Each row comes from the steps of one walk. Every step used is in the known rows, and no mark comes twice. Write the walk behind each row, first mark first.
Known rows:
minem -> biline -> gezano -> kunir: [ 1.41 -0.37  0.05  0.12 -1.81  3.55 -5.99 -1.98 -0.25  0.50  1.67 -2.19
 -1.41 -1.06  0.32 -3.71 -1.66 -0.33  0.86  0.18  0.33  5.72  2.41  0.21]
gezano -> kunir -> bera -> biline -> minem: [-0.87  0.23  1.37  0.83  2.23  2.87 -1.06  0.60 -3.67  3.71 -3.23  0.43
 -0.07 -4.51 -1.51  4.31 -1.23  2.61 -2.38 -0.17 -1.23 -2.26 -3.08 -1.03]
bera -> kunir: [-1.59  2.66  0.34 -0.67 -1.58  0.77 -0.03  1.96  1.26 -2.84 -0.55  0.42
 -0.25 -0.04  1.50 -0.72  0.18  3.56  1.83  2.53  2.20  0.12 -2.13 -0.59]
butikef -> bera -> gezano -> kunir: [-1.74 -2.20  0.97  1.83 -2.03  1.17 -2.71 -3.10  0.95  3.81 -0.20 -2.63
 -0.99 -0.18 -0.77 -0.54  0.18  1.73  1.10  0.55  0.00  0.24  2.80  0.33]
bera -> biline -> minem: [-0.41  1.63  1.03 -0.11  2.18 -0.99  2.65  0.55 -2.49  1.01 -1.61  1.46
  1.05 -5.97  1.26  4.81  0.38  1.26 -1.73 -1.33 -2.31 -3.80 -4.32  3.82]
vose -> butikef -> bera -> biline -> gezano -> kunir: [-0.63 -2.04  1.08  0.72 -1.36 -0.28 -0.19 -0.59 -0.73  2.87  2.37  0.14
 -0.18 -1.29 -0.41 -3.43 -0.70 -0.70 -2.51 -0.06 -0.95 -0.24  1.49 -0.71]
vose -> butikef: [-0.36  1.50 -1.15 -2.31 -0.39 -1.67  1.02  5.58 -4.21  2.44  2.29  0.16
  1.12  2.83  3.52 -2.27 -0.26 -0.58  1.42 -0.95  1.56 -2.79 -0.38  0.76]
gezano -> kunir -> minem: [ 1.82  0.82  0.34  0.22 -1.30 -1.10  0.18  0.09 -5.38  4.06 -0.02 -2.57
 -2.42  2.50 -1.37 -0.03 -0.20 -2.68  2.13  1.30  2.41 -1.50  2.19 -3.13]
gezano -> kunir -> bera -> biline: [-2.33 -0.51  1.38  1.44 -2.21  4.00 -3.35 -0.57  0.98  3.13 -1.18  0.85
 -1.09 -4.72 -1.49 -0.16 -1.20  3.51 -0.90  2.37  0.27  1.48 -3.50 -1.06]
vose -> butikef -> bera -> gezano: [-1.07 -1.58 -0.01 -0.05  0.24 -1.29  2.45  0.35 -0.33  1.89  1.07 -0.08
  1.49  0.66  2.17 -1.58  1.23  0.94  0.32 -0.93 -0.89 -1.41  0.83  2.65]
vose -> butikef -> bera -> kunir -> minem -> biline: [ 2.69 -0.93 -0.32 -2.23  0.05 -1.66  6.03 -3.46  0.13 -1.56  1.94  2.72
  0.56  3.11  1.40 -1.14 -1.73 -2.51  1.05  1.11  0.05  0.99  0.59 -1.10]
zugibam -> biline -> bera -> gezano -> kunir -> minem -> butikef: [-0.20 -0.14 -0.29  2.98  1.06  0.16  0.66  2.86 -2.35  2.43  2.75  1.27
 -0.50  3.97 -1.75 -2.31 -0.59  1.91 -0.43  1.99 -0.95 -0.96  5.82 -4.14]
minem -> biline -> gezano -> kunir -> bera: [ 1.00 -0.73 -0.25  0.22 -0.76  6.83 -8.43 -0.05  0.84 -0.20 -1.39 -1.90
 -1.11 -1.30 -1.56 -3.41 -2.14  0.93  0.01 -0.32  1.14  7.20  0.14 -2.17]
biline -> gezano -> kunir: [-0.09  0.75  0.33  0.65 -1.58  1.82 -5.73  1.97 -2.28  1.21  0.35 -3.51
 -1.59  0.19 -0.52 -3.33 -0.07 -0.04  0.38  0.02  1.64  2.29  2.04 -1.22]
zugibam -> biline -> gezano -> kunir: [-1.18 -0.12  0.90  2.68 -1.37  3.04 -6.17  1.35 -2.11  1.38 -0.90 -0.57
 -1.59 -1.04 -1.97 -6.18 -2.34  0.50  0.11  0.37  0.79 -0.11  1.77 -2.05]
kunir -> minem -> butikef -> bera: [ 0.55 -0.59 -1.82 -1.37  0.56 -4.04  1.78  0.30  3.15 -3.24  0.19 -0.18
  0.75  4.18 -0.51  2.14  1.13 -4.23  0.78 -2.12  0.78 -1.83  0.91  0.20]
bera -> kunir -> minem -> biline: [ 2.96  1.16  0.15 -1.16 -0.55  0.62  3.36 -3.86 -0.01 -2.38  0.45  1.60
 -0.89 -0.25  1.03 -0.44 -0.95 -0.26  2.13  2.89  0.73  3.61 -0.90  0.05]
butikef -> bera -> kunir: [-2.41  0.34  0.19 -1.03 -2.22 -0.24  0.00 -0.52  6.31 -4.51 -1.50  0.55
  0.58  0.59  0.37  0.49 -0.30  1.29  1.06  0.23  1.48 -1.66 -1.97 -0.46]
butikef -> bera: [-1.92 -0.87 -0.94 -1.57 -2.56 -1.17 -2.07 -0.20  6.79 -2.42 -1.49 -0.92
  0.97 -0.51  0.72  1.18 -0.30 -2.58  1.27 -3.56  1.17 -2.30 -2.02  2.62]
gezano -> kunir: [-1.22  0.68  0.01 -0.04 -2.84  1.06 -4.84  1.12 -1.87  3.57  0.47 -2.66
 -1.54  1.01  0.10 -0.88 -1.12  0.41  2.24  0.66  2.24 -0.68  1.46 -1.27]
vose -> butikef -> bera -> kunir: [-1.88 -0.10 -0.25 -2.11 -0.96 -1.73  2.78  1.86  1.98 -2.15  0.78  1.64
  1.38  3.79  1.75 -1.41 -0.76  0.82  0.42  0.39  1.45 -3.29 -0.51 -1.68]
kunir -> bera: [-1.21  1.17 -0.79 -1.02 -0.68  3.75 -5.16  4.28  2.26 -1.51 -3.22 -0.82
  0.27 -0.94  0.04 -0.30 -0.51  1.36  1.09 -1.26  2.49  1.21 -4.05 -0.47]
butikef -> bera -> kunir -> minem -> biline: [ 2.10 -0.66 -0.01 -1.42 -0.94 -0.30  3.22 -5.60  4.26 -3.59 -0.21  1.65
 -0.19  0.22  0.12  0.72 -1.42 -2.15  1.55  0.81  0.31  2.44 -0.88  0.14]
butikef -> bera -> gezano -> kunir -> minem: [ 1.37 -1.61  1.23  1.88 -0.61 -0.97  1.77 -3.73 -2.92  4.18 -0.68 -2.65
 -1.84  1.50 -2.29  0.48  0.90 -1.41  1.08  1.29  0.46 -0.79  3.34 -1.80]
zugibam -> tunat: [-2.46  2.96 -1.14 -2.46 -2.25 -0.55 -5.24 -0.20 -1.28 -2.17 -2.23 -1.44
  0.48  4.18  2.20 -2.44  1.16 -0.53  2.44  0.64  2.76 -1.50 -4.00  0.23]

Which walk is each row?
[ 3.05 -0.53 -0.14 -0.44 -1.66  0.75 -0.30 -4.44 -2.43  2.77  1.33 -0.98
 -1.81  0.70  0.00 -0.51 -2.00 -2.81  2.49  1.20  0.81  3.23  2.01 -0.61] => gezano -> kunir -> minem -> biline
[ 1.32  2.86 -0.86 -0.73  1.85 -2.28  4.03  2.68 -2.47 -3.22  1.26  0.90
 -0.49  4.99  0.25  0.21  1.77  0.77  1.34  3.57  1.44  0.37  1.04 -2.63] => bera -> kunir -> minem -> butikef
[ 2.12  0.68  0.28  1.55  1.36 -1.59  1.78 -0.02 -4.48  0.83  2.63 -0.08
 -1.55  1.12 -1.57 -1.41  1.75 -0.48 -1.48  3.09 -0.67  2.43  2.65 -1.80] => bera -> biline -> gezano -> kunir -> minem -> butikef
[ 1.26 -0.56  0.29  0.82  1.07 -2.46  3.24 -1.46  3.28 -4.31  0.59  1.59
  0.45 -2.95 -1.09 -0.57  2.49 -2.22 -3.19 -0.61 -1.92  1.92 -1.31  2.18] => kunir -> minem -> butikef -> bera -> biline -> gezano
[-1.35 -1.16 -1.39 -2.64 -1.15 -2.88  0.93  2.60  1.91  0.07  0.91  0.24
  1.85  3.08  2.29 -0.98 -0.79 -3.14  0.85 -3.46  0.71 -4.23 -0.36  1.08] => vose -> butikef -> bera
[ 3.09  0.91  0.70  0.76 -0.16 -0.23 -0.72  0.78 -5.55  2.22 -0.18 -3.34
 -2.39  1.56 -2.03 -2.33  0.74 -2.98  0.49  0.57  1.98  1.11  2.51 -3.22] => biline -> gezano -> kunir -> minem
[-1.07  0.54  0.56  1.30  0.64  4.58 -3.04  1.67 -0.08  0.72 -2.95 -1.06
  0.05 -2.57  0.20 -0.94  1.52  4.85  0.56  0.88  0.63  3.64 -2.50  1.42] => kunir -> bera -> gezano
[-1.72 -2.11 -0.08  1.70 -0.52  0.39 -2.63 -2.17  0.61  2.57  1.54 -2.21
 -0.56  2.46 -0.51 -0.34  0.81  2.19  0.84  1.11 -0.51  1.12  4.70 -0.03] => minem -> butikef -> bera -> gezano -> kunir
[ 4.66  0.75 -0.33 -0.71  0.51  1.07  0.17 -1.84 -0.53 -3.20  0.52 -0.48
 -0.55 -2.25  0.64 -2.53  0.44 -3.12  0.36 -1.16  0.03  6.08 -0.61  2.41] => kunir -> minem -> biline -> gezano
[-1.51  0.95 -0.85 -1.53  2.76 -1.92  1.63  1.25  2.45 -5.20 -1.30  1.18
  1.71  3.40  0.38  3.85  0.28  1.36 -0.61 -0.72 -0.42 -3.05  0.39 -0.79] => biline -> minem -> butikef -> bera -> kunir
[-0.55  1.96 -0.65 -0.36  3.74 -2.05  2.43  2.10 -2.39 -0.83  0.73  1.89
  1.58 -1.52  1.66  4.71  1.18  1.74 -1.77 -0.43 -2.79 -2.33 -1.55  2.86] => bera -> biline -> minem -> butikef
[-1.06 -0.39  0.84 -0.34  1.50 -1.99  3.09 -1.74  2.04 -0.57 -2.37  1.76
  1.84 -5.66  0.50  6.20 -0.04 -0.61 -2.43 -3.30 -2.78 -5.14 -4.10  4.04] => butikef -> bera -> biline -> minem
[-1.50  0.14 -0.27  0.02 -1.60  4.73 -7.17  2.87 -0.59  2.39 -2.42 -2.22
 -1.21  1.04 -1.61 -0.85 -1.70  1.73  1.24  0.10  2.83  1.29 -0.78 -3.61] => gezano -> kunir -> bera
[ 1.76 -1.97  0.79  0.95  0.61 -2.25  4.36 -1.86 -6.92  6.54  1.54 -1.67
 -1.20  4.19 -1.04 -1.46  0.57 -2.14  0.71  1.38  0.18 -2.30  4.70 -2.92] => vose -> butikef -> bera -> gezano -> kunir -> minem
[-0.79  0.67 -0.20  0.46  3.84  1.44 -1.20  2.28 -3.77  1.74 -0.69  0.95
  0.51 -0.27 -0.91  4.15 -0.33  2.96 -2.28  0.62 -1.90 -0.83 -0.11 -1.36] => gezano -> kunir -> bera -> biline -> minem -> butikef
[-2.68 -1.43  0.86  0.11 -2.98 -1.38  1.17 -3.19  7.64 -1.30 -0.57  2.29
  0.85 -5.95  0.50  1.80  0.06 -0.06 -0.90 -1.05 -1.20 -1.76 -5.00  4.41] => butikef -> bera -> biline
[ 4.00  1.40  0.37 -0.33  0.77  1.69  1.77 -2.45 -0.23 -4.74  0.37  0.47
 -0.76 -1.51  0.33 -3.00  0.39 -0.76  0.10  1.62  0.21  6.39 -0.36  0.11] => bera -> kunir -> minem -> biline -> gezano
[-1.82  0.51  0.87  0.63 -1.29  3.28 -1.65  0.71  3.58 -0.27 -1.87  2.21
  0.22 -6.41 -0.12  0.52 -0.13  3.28 -1.18  0.76  0.06  1.80 -6.59  1.77] => kunir -> bera -> biline
[-1.00 -0.14 -2.01 -2.01  2.78 -3.12 -0.29  2.09  2.42 -3.23 -1.19 -0.37
  2.27  2.87  0.62  5.10  0.30 -2.38 -0.71 -4.86 -1.09 -3.98  0.53  1.81] => biline -> minem -> butikef -> bera
[-0.44 -0.98 -0.10  0.14 -0.12 -3.91  4.67 -2.74  4.78 -2.06  1.09  2.77
  0.64 -1.80 -0.53  2.27  1.37 -1.69 -1.41  0.28 -1.58 -1.27 -2.04  2.43] => kunir -> minem -> butikef -> bera -> biline
[ 0.70 -1.03 -0.44  1.01  1.80 -2.29  3.26 -1.61  1.00 -0.85  0.28 -0.42
  0.48  2.03 -0.17  1.12  2.95 -0.07  0.31  0.20 -1.17  0.83  2.05  2.02] => kunir -> minem -> butikef -> bera -> gezano
[-0.60 -0.72 -0.60  0.53  3.85 -1.52  1.37 -0.31  0.18 -1.03 -0.91 -0.59
  1.86  0.45  0.82  3.63  2.28  1.48 -0.87 -1.98 -2.59 -1.36  1.53  3.54] => biline -> minem -> butikef -> bera -> gezano
[-0.58 -1.98  0.39  0.87 -0.90 -2.88  3.14 -3.91  2.23  1.04  1.82  1.61
 -0.53 -0.14 -1.79  1.82  0.34 -1.44 -1.30  1.39 -1.47 -1.17  0.64 -0.23] => gezano -> kunir -> minem -> butikef -> bera -> biline
[-1.30 -0.62  0.64  2.39 -0.24  6.44 -8.60  2.91 -1.06  0.54 -3.56 -0.21
 -1.23 -1.19 -3.51 -5.55 -2.90  1.60 -0.66  0.21  1.62  1.63 -0.30 -4.39] => zugibam -> biline -> gezano -> kunir -> bera
[ 1.18  0.75 -0.86  1.17  0.82 -0.67  1.37  3.34 -2.34  2.23  3.76 -1.28
 -0.56  4.91 -0.30  0.09  1.37  1.39 -0.23  1.36 -0.34  1.22  6.04 -3.46] => biline -> bera -> gezano -> kunir -> minem -> butikef
[-0.63 -0.62  0.43 -1.29  2.65 -3.21  5.26  0.43 -1.75  1.58 -0.50  2.66
  2.43 -2.76  1.57  4.35 -0.46 -1.33 -2.77 -3.25 -3.04 -6.63 -2.77  2.93] => vose -> butikef -> bera -> biline -> minem
[ 0.16  2.56 -1.96 -1.78  4.16 -2.04 -0.21  4.98 -3.68 -1.71 -0.22 -0.62
  1.59  2.72  1.97  4.07  1.01  0.13  0.00 -2.26 -0.73 -2.63  0.65  1.45] => biline -> minem -> butikef
[-1.69 -1.52 -0.01  2.33  4.08 -0.57  1.00 -0.86  0.25 -0.86 -1.93  1.88
  1.96 -0.64 -0.53  1.31  0.22  2.07 -1.18 -1.59 -3.36 -3.34  1.52  2.68] => zugibam -> biline -> minem -> butikef -> bera -> gezano
[ 2.65 -3.08  0.61  0.88 -1.08  0.69  1.05 -8.05  0.37  2.86  0.78 -0.87
 -1.40 -0.09 -0.96 -0.23 -0.92 -2.02  1.57  0.82 -0.96  3.87  3.12  0.68] => butikef -> bera -> gezano -> kunir -> minem -> biline
[-0.06  1.28  1.26  1.06 -0.84  0.96 -0.24  0.51  1.89 -2.47  0.39  0.82
  0.07 -6.98  0.78 -2.30  1.65  1.69 -2.03  0.32 -1.03  3.01 -4.15  4.12] => bera -> biline -> gezano
[ 2.38 -1.71  1.31  0.84  0.15 -2.55  4.26 -1.40 -4.47  3.53  1.79  0.07
 -1.05  0.57 -1.87 -2.60  0.23 -3.88 -2.14  0.73 -0.48 -1.33  2.18 -2.70] => vose -> butikef -> bera -> biline -> gezano -> kunir -> minem
[ 1.01  2.80  0.08 -0.81 -1.22 -0.64  4.25  4.43  1.85 -2.91  0.41  0.92
  0.13  1.86  0.32  0.61  0.26  0.65  0.08  0.81  1.96 -1.40 -0.36 -3.85] => biline -> bera -> kunir -> minem
[-0.50  0.64 -1.77 -2.13 -3.49  2.57 -2.74  3.09  8.81 -3.14  2.76  1.27
  1.86 -1.84  3.51  0.43 -2.38  0.40  0.53 -3.69 -0.11  2.98 -0.95  2.13] => minem -> biline -> bera
